Each row comes from the steps of one path. Every step used is in the known rows, and no mark comes twice. Write the path behind each row, first mark first.
Known rows
kuvig-rofaki-givi-mufa-balibog-noge-kenav-zade: [ 2.01  4.16  0.84  2.57 -0.23  4.01  3.72  0.00  3.41  0.65  1.04  0.44
 -0.76 -0.39 -1.10  1.36 -0.96 -0.46  5.64 -1.40 -2.05 -3.27  2.03 -0.08]
kenav-mufa: [ 0.30  2.04 -1.04  2.01  2.82 -0.26 -1.73 -0.28  1.04 -0.95  0.36 -0.83
 -0.21  2.01  1.53  1.14 -0.09 -3.04  0.48 -0.45  0.46 -0.46 -0.38  1.01]
balibog-noge-zuvak-rofaki: [-4.31  0.66  0.13 -1.75 -0.81  1.51 -1.89  1.88  2.16  2.01  4.69  3.91
 -1.15  1.64  1.09  0.66  2.33 -1.51  2.41  0.11  0.14  0.17  1.35  1.66]
givi-mufa-balibog-noge-zuvak-rofaki-vopag: [-3.40  4.03  0.66  1.66  2.36  4.67 -3.35  0.23  3.66 -4.40  3.41  2.00
 -1.52  1.58 -0.75 -0.10  0.34 -1.77  3.32 -0.99  0.96 -1.84 -0.45  1.25]
balibog-noge-kenav-mufa: [-0.09  1.70  2.97 -0.71  1.02  1.84 -2.42  0.64  1.42  2.06  2.75  4.08
 -1.91  2.16  1.21 -0.65  0.44 -1.94 -0.66 -0.28 -0.37 -1.20  1.01  2.93]
zuvak-rofaki-givi-mufa-vopag-zade: [-0.62  1.99 -2.05 -0.77 -1.98  1.74  4.98  0.10  3.25 -2.14  2.15 -3.54
  0.69  2.12 -2.34  1.85 -0.43 -3.13  5.16 -4.56  0.39  1.71 -0.02  1.56]
vopag-rofaki: [ 1.11 -0.90  0.96 -0.40 -2.31  0.27  1.36  1.65  1.88  0.81 -0.39  1.15
  0.37  2.83  0.78 -1.47  2.69 -2.03  4.16 -3.13  0.43  2.20  1.48 -0.64]
kuvig-rofaki-givi-mufa: [ 2.11  3.03 -0.85  1.53 -1.69  3.29  3.82 -1.15  3.65  1.05  0.53 -1.51
  0.98 -0.20 -1.19  2.37 -0.83 -3.13  4.23 -2.02 -0.55 -1.36  1.64 -0.68]
kenav-zade: [ 0.55 -1.54 -1.12  3.48  0.00  1.02 -0.41  2.39  1.07 -0.25  0.46 -0.91
 -0.32  1.26  1.10  0.34  0.14  1.59  5.52  1.42 -3.27 -1.23  0.19  0.75]
balibog-noge-zuvak-rofaki-givi: [-3.85  1.22 -0.72 -1.61 -1.64  2.06  0.16  1.30  2.06  3.16  3.83  3.03
 -0.95  2.06  1.31  1.79  1.86 -1.81  3.06 -1.57  0.24  0.53  1.27  1.55]
mufa-balibog: [ 1.25  2.57  1.42  2.62  0.32 -0.32  0.90  1.97  1.00 -1.78 -0.87 -0.44
 -1.09  0.97 -0.46 -0.97 -0.96 -0.36  1.42 -0.60  1.44 -2.99  0.42 -0.86]
rofaki-givi-mufa-vopag-zade: [ 2.24  1.79 -0.51 -0.37 -2.08  4.25  6.07 -1.28  2.55 -0.56 -0.60 -3.64
  0.44  2.17 -0.58  2.60 -2.30 -2.96  5.34 -5.76 -0.38 -0.90 -0.39  1.41]
kenav-noge: [ 0.63 -0.27 -0.06 -1.72  1.98  1.59 -1.05  1.21  0.60  1.43  0.47  1.87
 -0.66  1.68 -0.52 -0.40  0.12  1.85 -0.49  1.03 -0.26 -0.89  0.77 -0.06]
kenav-mufa-vopag-zade: [ 1.60  1.47 -0.81 -0.10  3.41 -1.29  0.78  0.00  0.94 -1.44  0.52 -2.16
 -0.19  1.76  0.57  1.85 -2.26 -3.13  4.04 -2.30 -0.29 -1.24  1.01  1.93]
vopag-rofaki-givi-mufa: [ 1.55  1.15 -0.23 -0.07 -3.19  3.92  4.57 -0.67  2.81  0.23 -1.26 -0.80
  0.75  3.47  0.66  0.49  2.26 -3.02  5.14 -6.42  0.39  2.40 -0.16 -0.36]
givi-mufa-balibog-noge-zuvak-rofaki-vopag-zade: [-2.69  4.00  0.87  1.61  1.92  4.45 -2.40  0.54  3.60 -4.41  3.24  1.06
 -1.59  1.74 -0.39  0.05  0.36 -1.90  6.14 -2.72  1.00 -0.83 -0.14  1.57]
givi-mufa-balibog: [ 0.59  3.79  1.35  2.38  0.62  4.10  0.94 -0.36  2.75 -5.11  0.08 -1.29
 -0.85  1.12 -1.26 -0.55 -0.56 -1.43  1.42 -1.58  0.94 -3.06 -1.77  0.20]
givi-mufa-balibog-noge-zuvak-rofaki-vopag-suza: [-3.15  3.06  0.52  1.49  2.23  4.32 -3.52  1.17  3.15 -4.25  3.24  3.57
 -1.94  1.42 -0.36  0.38 -0.31 -1.92  4.09 -1.16  1.28 -1.06  0.03  2.50]
zuvak-rofaki-vopag: [-2.86 -0.49 -1.22  1.93  0.58 -1.01 -4.93  2.54  2.90 -1.07  3.49  0.49
  0.56  2.15 -1.38 -0.90  0.30 -2.64  2.99  0.90  0.78  2.70  1.84  0.71]
zuvak-rofaki-givi-mufa-vopag: [-1.33  1.95 -2.32 -0.64 -1.64  1.95  3.95 -0.22  3.27 -2.10  2.40 -2.44
  0.87  1.89 -2.73  1.72 -0.45 -3.01  2.25 -2.85  0.36  0.75 -0.30  1.25]
noge-kenav: [ 0.32 -0.26  5.23  0.95 -2.58  0.47  2.46  2.29  2.49  1.12 -0.22  0.89
 -0.58  1.49  1.62 -4.77  0.38 -0.57  0.07 -0.10  0.07 -0.29  0.59 -3.17]
kuvig-rofaki-vopag-mufa-balibog-noge: [ 1.22  1.06  0.65  1.99  1.78 -0.02 -6.83  0.95  2.85  1.51  2.43  2.28
 -0.49 -0.55 -1.25  0.55 -0.59 -2.60  4.78  3.52 -0.13 -4.30  5.19  0.73]

Which path is each row?
[-3.56  3.21 -0.90 -0.90  2.42  2.90  3.06  0.75  2.49 -1.26  0.80  0.67
 -0.96  1.58  0.51 -0.66  1.49  2.19  1.97 -1.30  0.99 -0.41 -0.68 -3.68]
kenav-noge-zuvak-rofaki-givi-mufa-balibog
[ 0.47  3.46  4.26  2.90  2.01 -0.75  1.68  1.36  1.84 -1.68 -1.06  0.17
 -1.53  1.45  2.01 -3.94 -0.26 -0.86 -0.42 -0.64  1.05 -1.73 -0.19 -3.22]
noge-kenav-mufa-balibog
[-2.77  3.34  0.92  0.54  0.86  0.48 -0.55  2.41  1.54 -0.70  2.57  2.83
 -2.10  1.07  0.13 -0.14  0.88 -0.25  2.36 -0.46  1.45 -2.36  1.15  0.32]
mufa-balibog-noge-zuvak-rofaki
[ 0.80  1.40  3.19 -2.07  1.29  1.11 -0.66  0.90  1.40  1.72  2.79  3.06
 -1.89  2.01  0.65 -0.19 -0.98 -2.03  2.16 -1.82 -0.90 -1.55  1.96  3.62]
balibog-noge-kenav-mufa-vopag-zade
[ 1.16  0.94  3.70 -0.03 -1.25  0.39 -2.29  0.92  1.41  0.13  0.41  1.04
 -2.16  0.91  0.35 -2.23  1.53 -0.73  0.57  2.44  1.06 -5.89  1.39  0.13]
vopag-mufa-balibog-noge-kenav
[ 0.24 -1.24  3.81  3.03 -1.37  0.83  2.19  3.10  2.12  0.46 -0.19  0.18
 -0.85  1.27  2.15 -4.19  0.48  2.01  3.48  1.21 -2.65 -0.77  0.35 -2.76]
noge-kenav-zade
[ 0.77  0.59  0.84 -1.88 -0.23  3.86  2.35 -0.77  3.34 -3.51  1.04 -0.26
  0.48  1.94 -1.75 -0.20 -0.26 -2.66  3.07 -2.84 -0.66 -1.40 -0.08  1.00]
givi-mufa-vopag-rofaki
[-3.28  2.85  0.84  1.54  2.20  0.57 -3.70  2.64  1.90 -0.62  2.85  3.49
 -1.98  1.45  0.30 -0.36  0.19 -0.66  3.45 -0.09  1.43 -1.80  1.89  0.46]
mufa-balibog-noge-zuvak-rofaki-vopag
[ 0.12  0.19  4.11 -1.45 -1.74  2.36 -1.36  1.72  1.66  3.07  2.79  4.46
 -1.71  1.85  0.44 -1.63  0.50 -1.04 -0.21 -0.01 -0.56 -1.27  1.57  2.40]
balibog-noge-kenav
[-0.45  4.41  0.07  1.28 -1.06  5.65  3.89 -1.10  2.47 -0.34 -0.19 -0.44
 -1.05  2.00  1.08  2.11 -0.29 -1.78  3.46 -4.65  0.86 -2.21 -1.14  0.15]
rofaki-givi-mufa-balibog-noge-zuvak
[-0.06 -2.31  0.78  2.24  0.22  0.23 -7.86  0.90  2.25  0.69  0.66 -0.09
  0.16  2.01  1.26 -1.22  0.16 -2.83  3.46  2.89  0.39 -1.80  2.34 -0.20]
rofaki-vopag-mufa
[-3.88  1.82 -0.73 -2.81 -0.60  3.78  1.06  0.09  2.89  0.91  4.46  2.52
 -0.84  1.76 -0.07  2.31  0.64 -2.16  3.06 -1.97 -0.35 -1.11  0.78  2.35]
balibog-noge-zuvak-rofaki-givi-mufa-vopag
[-0.17  2.95  0.50 -0.27 -1.90  4.58  4.31 -0.26  2.70  0.35 -0.59  1.43
 -0.61  3.18  1.63  0.62  2.56 -2.06  6.07 -6.81  0.88  0.78  0.19 -0.65]
vopag-rofaki-givi-mufa-balibog-noge-zuvak
[-1.34  4.68 -0.16  1.93  4.64  0.38 -2.12  0.22  0.74 -1.21  1.03  1.70
 -2.06  1.60  2.11  1.40  0.04 -1.73  1.39 -0.92  1.20 -2.91  0.03  0.99]
kenav-mufa-balibog-noge-zuvak
[ 1.72  2.89 -0.01 -0.33 -1.91  4.47  3.38 -0.55  2.26 -0.08 -0.43  1.06
 -0.49  3.38 -0.26  1.29  1.85 -2.46  5.04 -6.66  0.75  0.75  0.32  1.72]
vopag-rofaki-givi-mufa-balibog-noge
[-1.38  4.09 -2.02  0.33 -1.04  2.97  2.00 -0.04  2.76 -2.05  2.94 -0.64
 -0.49  2.09 -2.72  2.22  0.58 -2.49  2.15 -3.27  1.20  0.42 -0.51  2.90]
zuvak-rofaki-givi-mufa-balibog-noge
[-1.78 -0.20  1.58  2.20  1.63  0.75 -7.98  1.32  2.17  0.52  1.05  2.10
 -1.27  1.67  2.13 -1.14  0.46 -1.72  4.35  2.50  1.01 -3.70  2.62 -0.67]
rofaki-vopag-mufa-balibog-noge-zuvak
[-3.84  1.70 -1.25 -1.80  1.55  3.36  2.57  0.43  2.74 -0.01  1.41  0.81
 -0.38  1.82  0.91 -0.35  1.92  1.56  1.89 -1.03  0.34  0.85 -0.63 -3.16]
kenav-noge-zuvak-rofaki-givi-mufa
[-4.67 -0.48  0.13 -1.13 -0.09  1.27 -6.11  1.51  2.57  2.02  4.76  3.75
 -1.09  1.81  1.57  0.16  2.59 -2.14  3.62  1.94  0.27 -0.84  2.35  1.45]
balibog-noge-zuvak-rofaki-vopag-mufa
[-2.42  0.42 -0.83  1.09  1.14 -0.88 -7.52  1.89  2.47 -1.37  3.99  1.36
 -0.71  1.83 -1.89 -0.40  1.21 -2.50  2.89  2.48  1.32 -0.91  2.55  2.26]
zuvak-rofaki-vopag-mufa-balibog-noge
[ 0.18 -0.26  1.12  2.21  1.67  0.64 -8.91  1.13  1.68  0.14  1.24  1.75
 -1.24  1.82  0.30 -0.47 -0.31 -2.14  3.34  2.59  0.88 -3.79  2.77  1.76]
rofaki-vopag-mufa-balibog-noge
[ 0.55  4.68 -0.62  1.90  4.68  0.23 -3.08 -0.02  0.30 -1.62  1.17  1.45
 -1.94  1.79  0.19  2.05 -0.75 -2.20  0.31 -0.85  1.05 -2.93  0.20  3.29]
kenav-mufa-balibog-noge
[-3.26  4.56 -1.18  2.68  5.98 -0.42 -5.21  0.86  1.56 -2.08  2.65  2.30
 -1.75  2.01  1.32  1.11  0.04 -2.38  2.50 -0.29  1.47 -1.08  0.92  1.28]
kenav-mufa-balibog-noge-zuvak-rofaki-vopag
[-1.44  1.90  0.16 -0.10 -1.52  0.26 -0.62  0.56  1.77  0.45  1.01 -0.18
 -1.51  1.18  0.82  0.35  2.44 -1.39  2.93  0.80  1.65 -4.34  1.20 -0.39]
vopag-mufa-balibog-noge-zuvak-rofaki-givi
[-2.87  4.54  0.75  0.64  1.02  4.53 -0.27  0.04  3.29 -4.42  3.11  1.35
 -1.61  1.22 -1.03  0.10  1.06 -1.42  2.27 -1.36  1.03 -2.40 -1.23  1.15]
givi-mufa-balibog-noge-zuvak-rofaki
[ 2.11 -0.82 -0.15 -2.42 -1.72  0.14  5.18  0.81  1.57  1.69 -0.76 -0.25
  0.81  2.52 -0.69  0.82 -1.07 -2.26  4.34 -4.25 -0.41 -0.39  2.42  0.06]
mufa-vopag-rofaki-givi
[ 1.02  0.30 -1.37 -0.24  3.85 -1.48 -0.65  0.78  0.30 -1.30  0.50  1.03
 -0.61  1.31  0.67  2.28 -3.11 -3.13  1.52 -0.28  0.01 -1.50  1.20  3.15]
kenav-mufa-vopag-suza
[-2.67 -0.20  0.54  2.40  1.38 -0.67 -6.45  2.92  2.79 -1.53  3.70  1.48
 -1.27  1.62 -0.86 -2.26  1.42 -0.30  4.48  3.28 -0.47 -1.13  2.42  0.85]
zuvak-rofaki-vopag-mufa-balibog-noge-kenav-zade
